Each row was made from one small tree. The marks that hang from a mark follow it in brackets, in the order of their numbers. Every link used is in the known rows. Write each row's tree.
In the rows, 128 means zero.
Known rows:
Q575{Q804{Q362{Q599} Q623{Q93}} Q831}: [139 121 145 123 124 127  94 110 151 150  94 200 175 215 193 121 129 125
 181 194 143 107 146  65  69 125 171 164 155 116 122 102 142 129 166  32
 128 136 103 107 112 137  86 148 123 183 150 146 139 188 177 116 145 136
 107 146 128 140]
Q623{Q93 Q804{Q575 Q831}}: [123  94 122  98 137 137 123  98 155 127 150 167 127 116 118 132 118 124
 130 120 127 120 131  89 124 119 126 181 152 125 107 219 140 110 163 154
 130 126 136 122 121 120 177 114 126 152 135 160 128 102 106  59 142 137
 130 120 126 152]
Q257{Q12}: [122 134 136  92 129 101 134 121 132 126 126 147 114 121 104 130 118 115
 121 111 133 125 144 109 130 140 127 110 135 133 131 131 123 140 136 132
 135 127 135 132 130 133 125 104 121 143  99 128  81 120 123 123 118 106
 120 125 127 127]
Q831{Q804{Q623{Q93}}}: [116 150 116 127 151 133 103 118 140 134 129 161 122 161 141 134 129 126
 133 122 129 103 131 111  79 127 113 167 130 124 146 108 158 137 156  92
 122 102 133 124 138 141 160 125 112 164 151 130 147 117 149 122 159 109
 142 137 135 141]
Q93{Q623{Q804{Q831}}}: [116 115 129 133 119 120 181 116 147 146 150 156 112 116 133 149 136 125
 126 122 122 134 118 120  76 123 113 149 139 108 123 124 126 104 149 148
 108 135 149 125 113 119 193 135 152 126 118 147 114 121 109  59 122 132
 122 133 142 142]
Q623{Q93 Q804{Q362{Q599} Q575 Q831}}: [134  96 143  94 129 132 113  98 167 122 128 185 121 134 125 123 112 121
 149 149 121 113 150  78 104 110 116 198 145 127 116 209 163 111 162  94
 128 118 124 114 115 137 169 130 101 154 143 171 103 133 100  31 141 134
 117 139 105 148]
Q804{Q362 Q623}: [134 170 118 119 164 129 120 131 147 131 119 137 118 165 123 119 139 131
 147  99 128 118 139  95  73 124 129 167 129 130 123  73 128 126 117  76
 107 137 120 116 134 144 144 124 126 152 130 124 109 129 130 126 144 123
 112 136  90 126]
Q831{Q804{Q362 Q575}}: [127 102 115 104 174 128 120 120 153 117  95 162 119 108  98 128 129 123
 140 104 120 128 136 111 126 125 122 176 127 129 135 151 157 118 120 113
 114  89 116 119 122 139 185 112 121 133 143 133 140 136 130 119 150 111
 151 134  89 129]
Q831{Q804{Q575 Q623}}: [120 125 121 102 174 125 124 133 157 132 112 179 125 148 115 123 126 132
 138 111 120 126 149  92  84 116 118 163 120 124 136 148 145 128 110 161
 117 108 142 122 112 135 188  90 135 161 148 117 145 132 134 116 147 115
 154 135 115 126]
Q804{Q362{Q599} Q623 Q831}: [131 149 138 112 131 116 137 131 162 127 160 169 124 181 151 120 134 130
 141 135 127 130 150  82  75 112 116 190 133 138 123  97 145 127 120  82
 102 141 126 120 124 146 132 134 117 177 140 135 106 150 134  45 133 128
 108 148 110 131]
Q623{Q93 Q804{Q362{Q599} Q831}}: [125 116 145 133 114 132 115 108 145 121 142 179 130 156 150 123 127 127
 141 140 120 112 128 102 113 114 110 183 155 133 121 161 166 117 169  63
 135 119 111 108 130 137 177 150 100 146 126 165  96 149  94  30 152 136
 100 138 130 154]
Q831{Q804}: [111 118 124 132 134 128 138 126 133 130 131 163 128 130 131 129 120 120
 126 127 119 121 129 148 138 130 112 124 131 121 146 118 148 128 136 133
 123 104 116 130 128 128 179 127 125 128 139 122 154 133 132 122 136 119
 146 130 129 139]
Q623{Q93 Q804{Q362}}: [123 133 129 136 156 136  97 108 138 123 105 144 119 140 124 133 121 119
 136 108 130 107 120 111 121 133 129 172 145 123 128 125 133 132 177  54
 139 125  92 118 152 140 184 144 117 138 130 159 104 115 103 118 150 125
 115 120 120 162]
Q12{Q257 Q599}: [119 120 129 132 100 108 129 140 128 127 131 117 128 138 146  23 128 130
 132 167 111 119 138 124 133 120 134 128 121 121  92 131 126 137 122 131
 130 121 110 138 127 131 125 127 126 164 129 129 108 136 146 134 109 126
 131  85 130 132]
Q804{Q362{Q599} Q575{Q831} Q623}: [156 121 173  92 143 123 125 108 165 141  75 173 142 179 147 117 130 121
 165 145 128 143 165  86  71 113 153 174 134 130 103 147 161 130 115 100
 128 126 131 111 102 138 121 121 120 191 139 135 114 183 141 117 151 136
 114 141 108 126]
Q93{Q623{Q804{Q362{Q599} Q575 Q831}}}: [148 100 140  95 140 113 162 113 156 141 122 199 123 127 121 134 132 127
 138 157 115 140 143  84  57 110 127 188 148 121 114 168 144  97 144 126
 112 121 141 116 100 130 194 137 130 125 125 163  96 149 114  43 143 139
 112 137 103 133]
Q93{Q623{Q804{Q362 Q831}}}: [127 129 130 133 142 118 167 119 156 131 123 164 112 124 122 147 147 135
 130 100 129 134 120 115  73 123 117 175 140 110 116 103 128 105 146  87
 111 125 128 116 124 115 197 144 144 125 125 155 101 116 107  62 143 126
 118 139 108 150]
Q831{Q804{Q362}}: [127 131 123 132 154 120 134 129 144 124 107 158 123 124 120 132 139 129
 137 106 116 122 121 121 130 121 113 153 123 126 139  98 155 124 136  75
 116  96 110 129 129 139 186 134 115 139 141 126 135 142 130 117 147 115
 144 141 102 138]
Q362{Q599 Q804{Q623 Q831}}: [131 133 152 121 120 129 132 129 142 128 158 198 135 184 160 125 112 149
 136 153 127 122 151  86  70  98 108 161 160 128 122 136 138 135  84 141
 118 116 158 130 126 122  82 118 115 179 135 128 100 174 123   6 134 138
  97 143 138 126]
Q362{Q599 Q804}: [133 117 155 131 105 115 120 122 114 116 114 179 133 146 156 116  98 135
 130 177 124 120 139 111 118 116 121 125 155 131 135 155 143 130 108 130
 145 110 146 122 125 131  77 137 124 132 131 135  94 195 120  60 134 139
 101 124 136 123]
Q257{Q12{Q599}}: [117 133 136  97 104  97 140 134 138 122 123 143 108 127 124  93 124 129
 132 159 129 118 156 120 134 117 130 121 128 117 116 130 105 163 136 146
 130 122 121 141 138 146 136 108 114 178  94 132  79 132 140 129 114 117
 124 104 139 122]
Q362{Q804}: [127 118 141 129 133 141 113 121 114 127 116 149 132 127 128 129 103 132
 135 130 130 119 125 115 129 126 124 132 146 132 130 152 114 127  99 137
 135  99 130 127 136 124  87 130 127 123 129 126 111 161 122  92 136 135
 110 124 129 135]
Q831{Q804{Q362{Q599} Q575 Q623{Q93}}}: [137 130 126  92 166 121  99 112 157 121 110 191 122 176 127 114 109 119
 159 142 126 108 154  74  69 112 121 200 118 131 131 145 185 140 159  81
 119 100 130 113 138 146 162 123 110 159 163 145 127 148 143  85 160 123
 136 137 114 144]
Q804{Q575 Q831}: [123 105 121 102 133 134 144 137 158 131 148 142 123 102 125 128 128 126
 140 121 125 135 149 111 131 125 142 166 126 127 108 202 132 109 108 170
 122 121 139 132 116 124 125 107 124 153 138 138 135 117 125  70 115 137
 132 128 101 121]

Which tree is each row?
[125 115 128  92 161 140  85 114 166 130 158 162 133 145 121 130 116 133
 148 111 145 112 152  69  77 115 127 199 153 124 117 192 122 127 120 141
 121  97 144 121 118 125  72 106 124 186 146 143 105 128 134  28 141 133
 115 126 122 140]	Q362{Q804{Q575 Q623{Q93} Q831}}
[128 132 112  92 166 138  86 115 151 127 125 134 130 159 112 122 121 126
 145 109 147 114 145  78  74 122 150 186 120 130 109 168 131 140 149 125
 116 137 147 123 127 133 117 109 132 152 144 142 118 104 140 118 138 131
 129 123 119 129]	Q804{Q575 Q623{Q93}}
[132 143 118 100 179 124  79 102 171 122 111 140 128 150 107 119 127 122
 149  97 135 117 144  71  73 126 145 206 121 136 108 132 132 135 148  71
 117 132 137 116 133 139 124 114 124 153 153 143 102 107 138 122 139 123
 120 136  95 135]	Q804{Q362 Q575 Q623{Q93}}
[135  97 143 100 128 118 140 111 159 127 121 190 125 124 131 113 118 128
 144 134 120 142 159  88 118 111 118 186 150 119 116 185 162 105 120 117
 130 124 126 119 105 125 201 123 111 148 133 155 104 143  87  42 134 139
 115 138  99 136]	Q623{Q804{Q362{Q599} Q575 Q831}}
[124 147 118 125 142 137 115 123 150 139 180 145 133 177 149 135 132 129
 136 107 155 117 135  95  75 114 123 180 134 126 117 121 126 128 154 106
 112 139 140 130 135 135 117 121 118 177 134 144 137  95 141  57 131 125
 122 136 137 139]	Q804{Q623{Q93} Q831}
[129 148 138 133 146 145  97 116 159 130 166 156 139 171 149 141 115 128
 140 104 141 107 130  88  77 120 112 183 157 132 126 149 112 126 124 103
 128 107 146 121 141 126  68 120 119 184 145 141 112 132 124  29 140 132
 107 130 128 141]	Q362{Q804{Q623{Q93} Q831}}
[138 127 144 128 133 119 112 116 152 145  89 197 171 199 186 129 145 125
 176 176 128 123 147  76  70 114 163 151 152 116 115  87 137 121 128  59
 119 139 121 112 106 141 119 142 125 197 138 127 141 209 171 123 137 130
 103 152 120 127]	Q575{Q804{Q362{Q599} Q623} Q831}
[126 147 132 124 140 117  94 118 150 120 122 191 125 201 140 124 129 128
 131 146 133 116 144  91  69 112 110 185 117 134 133  96 177 143 175  53
 107 102 119 120 140 151 157 131 118 165 145 136 121 149 138  83 168 124
 128 145 121 148]	Q831{Q804{Q362{Q599} Q623{Q93}}}
[126 130 105 120 128 127 127 143 164 143 149 196 150 198 166 113 135 140
 162 170 127 130 155  65  77 112 139 183 151 114 113  82 138 117 115  78
 103 137 131 108  98 150 132 129 123 184 150 144 123 177 146  42 140 130
 108 152 103 127]	Q575{Q804{Q362{Q599} Q623 Q831}}
[125 113 130 111 161 140  88  90 148 129  86 150 128 117  95 118 125 117
 134 106 129 108 130  85 130 134 139 186 142 119 109 175 143 125 158  82
 141 118 114 110 138 147 195 130 119 132 140 159 100 109  97 115 142 128
 123 114 106 153]	Q623{Q93 Q804{Q362 Q575}}
[133 114 121 134 125 104 117 137 133 130 107 181 150 166 156 111 127 130
 153 191 122 116 138  97 118 116 147 142 143 137 125 110 149 114 129  69
 115 133 114 111 114 155 131 136 126 123 133 132 125 192 148  97 131 125
 114 137 103 134]	Q575{Q804{Q362{Q599}}}
[112 130 106 131 136 147 101 134 155 141 165 167 148 180 162 128 127 127
 154 138 143 120 139  71  80 123 138 167 139 114 113 118 117 130 149  94
 113 149 137 115 108 136 105 123 135 181 140 151 146 122 167  60 130 133
 119 134 121 140]	Q575{Q804{Q623{Q93} Q831}}
[138 124 167 126 129 125 144 113 147 135  97 207 154 194 179 132 147 123
 164 145 122 124 150 113  73 114 112 156 140 123 143  81 184 130 135  71
 125 105 112 123 116 134 169 140 109 195 143 117 141 198 152 108 161 118
 126 158 133 136]	Q575{Q831{Q804{Q362{Q599} Q623}}}
[128 153 124 123 125 132 107 118 163 124 168 168 125 197 156 124 124 135
 145 138 141 115 145  77  63 124 123 198 135 140 113 110 149 129 157  56
 111 123 128 114 136 141 102 132 112 179 150 152  93 135 136  29 151 127
 108 146 114 147]	Q804{Q362{Q599} Q623{Q93} Q831}
[108 142 103 130 147 139  83 132 143 137 127 162 144 183 145 123 131 127
 151 152 144  98 143  73  85 131 160 157 147 118 117 112 119 143 152  91
 117 142 137 114 121 136 110 126 132 159 149 138 143 138 162 134 139 125
 122 133 131 136]	Q575{Q804{Q623{Q93}}}
[141 133 155 129 125 124 108  98 147 130  92 201 149 207 172 140 134 122
 158 150 132 112 148 105  75 111 133 167 136 117 132 107 189 131 173  35
 127  91 118 112 132 138 145 143 111 189 151 136 142 177 160 105 166 124
 131 145 139 147]	Q575{Q831{Q804{Q362{Q599} Q623{Q93}}}}
[156  87 165 106 130 138 103  77 138 134  64 182 144 147 142 133 122 105
 163 158 125 111 141  96 110 108 150 174 155 118 114 202 165 121 180  76
 152 116 110 110 108 128 169 144 109 160 138 160 110 175 117 109 154 132
 104 135 127 153]	Q623{Q93 Q804{Q362{Q599} Q575{Q831}}}
[129 128 127  89 168 113 109 124 156 115  96 197 121 175 123 105 118 138
 145 143 116 129 162  87  75 110 120 190 131 128 129 121 172 125 112 103
 110 101 134 111 122 149 183 108 124 152 153 123 131 172 132  91 155 116
 130 143 102 133]	Q831{Q804{Q362{Q599} Q575 Q623}}
[155  92 162 112 150 123 154  90 158 136  51 169 135 113 118 146 150 119
 150 118 123 133 125 113  78 122 163 171 141 110 117 149 130  99 139 101
 122 124 132 115 116 127 202 144 131 127 122 155 108 149 134 145 139 136
 116 128 111 140]	Q93{Q623{Q804{Q362 Q575{Q831}}}}
[132 102 127  97 140 127 178 112 155 135 131 167 129  95 100 148 124 129
 137 125 118 142 130 106  75 119 128 169 137 119 121 170 122 107 139 175
 109 133 156 126 106 119 195 124 147 124 117 162 111 119 118  71 117 135
 132 130 117 148]	Q93{Q623{Q804{Q575 Q831}}}
[115 110 128 131 114 143 133 110 142 130 159 163 134 135 137 139 115 123
 125 119 137 113 127 116 127 133 114 156 154 122 120 157 139 118 175 112
 124 127 117 122 123 122 166 138 109 148 126 161 125 110 106  63 138 138
 124 118 142 163]	Q623{Q93 Q804{Q831}}
[132 134 120 105 193 127 115 129 166 118 106 170 113 150 104 114 138 126
 145  96 119 132 148  88  81 117 121 186 132 127 124 122 150 126 102 110
 102  93 135 122 128 139 195 101 125 158 151 128 127 135 135 114 151 121
 143 142  84 133]	Q831{Q804{Q362 Q575 Q623}}
[124 105 125 103 155 134 136 117 165 131 123 162 129  93 105 127 126 121
 150  91 122 144 146 103 125 123 116 191 146 124 108 179 131 110 111 119
 127 117 120 119 114 123 201 116 120 154 139 158 104 126  85  65 140 120
 132 133  96 140]	Q623{Q804{Q362 Q575 Q831}}
[138 121 154 136 138 127 142 113 135 140 103 171 147 173 166 154 142 129
 157 114 129 125 140 127  88 124 123 132 135 113 135  89 160 123 129 126
 121 104 139 126 115 121 175 125 122 189 141 101 168 156 146 147 150 123
 143 146 142 129]	Q575{Q831{Q804{Q623}}}
[134 110 135  89 129 136  94 106 153 129 150 191 131 167 138 117  92 126
 143 144 141 111 159  55  65 103 118 194 155 123 115 209 146 121 116 143
 125 111 151 122 122 137  66 119 113 171 146 158 103 154 130   4 137 147
 101 133 117 131]	Q362{Q599 Q804{Q575 Q623{Q93} Q831}}
[153 115 157 100 140 131  93  89 159 142  86 167 147 188 149 124 131 121
 167 146 144 109 159  68  68 111 156 187 135 125 107 160 162 129 160  67
 125 124 125 111 116 134 111 129 112 181 144 148 106 150 149 111 152 137
  96 132 116 138]	Q804{Q362{Q599} Q575{Q831} Q623{Q93}}
[147  93 158 105 152 126 131  97 144 134  78 136 147 114 124 130 130 118
 168 107 126 130 134 105 121 125 166 168 129 123 115 170 132 117 125 105
 137 110 123 121 129 115 133 131 123 152 136 138 122 152 135 143 133 129
 126 134  99 126]	Q804{Q362 Q575{Q831}}
[137 127 134  88 153 112 123 129 180 118 149 171 122 170 124 116 133 134
 149 130 123 136 164  62  65 108 123 205 131 135 104 145 150 123 105 112
 108 131 137 114 109 130 126 114 122 175 139 141 104 155 120  43 132 135
 112 150  92 124]	Q804{Q362{Q599} Q575 Q623 Q831}
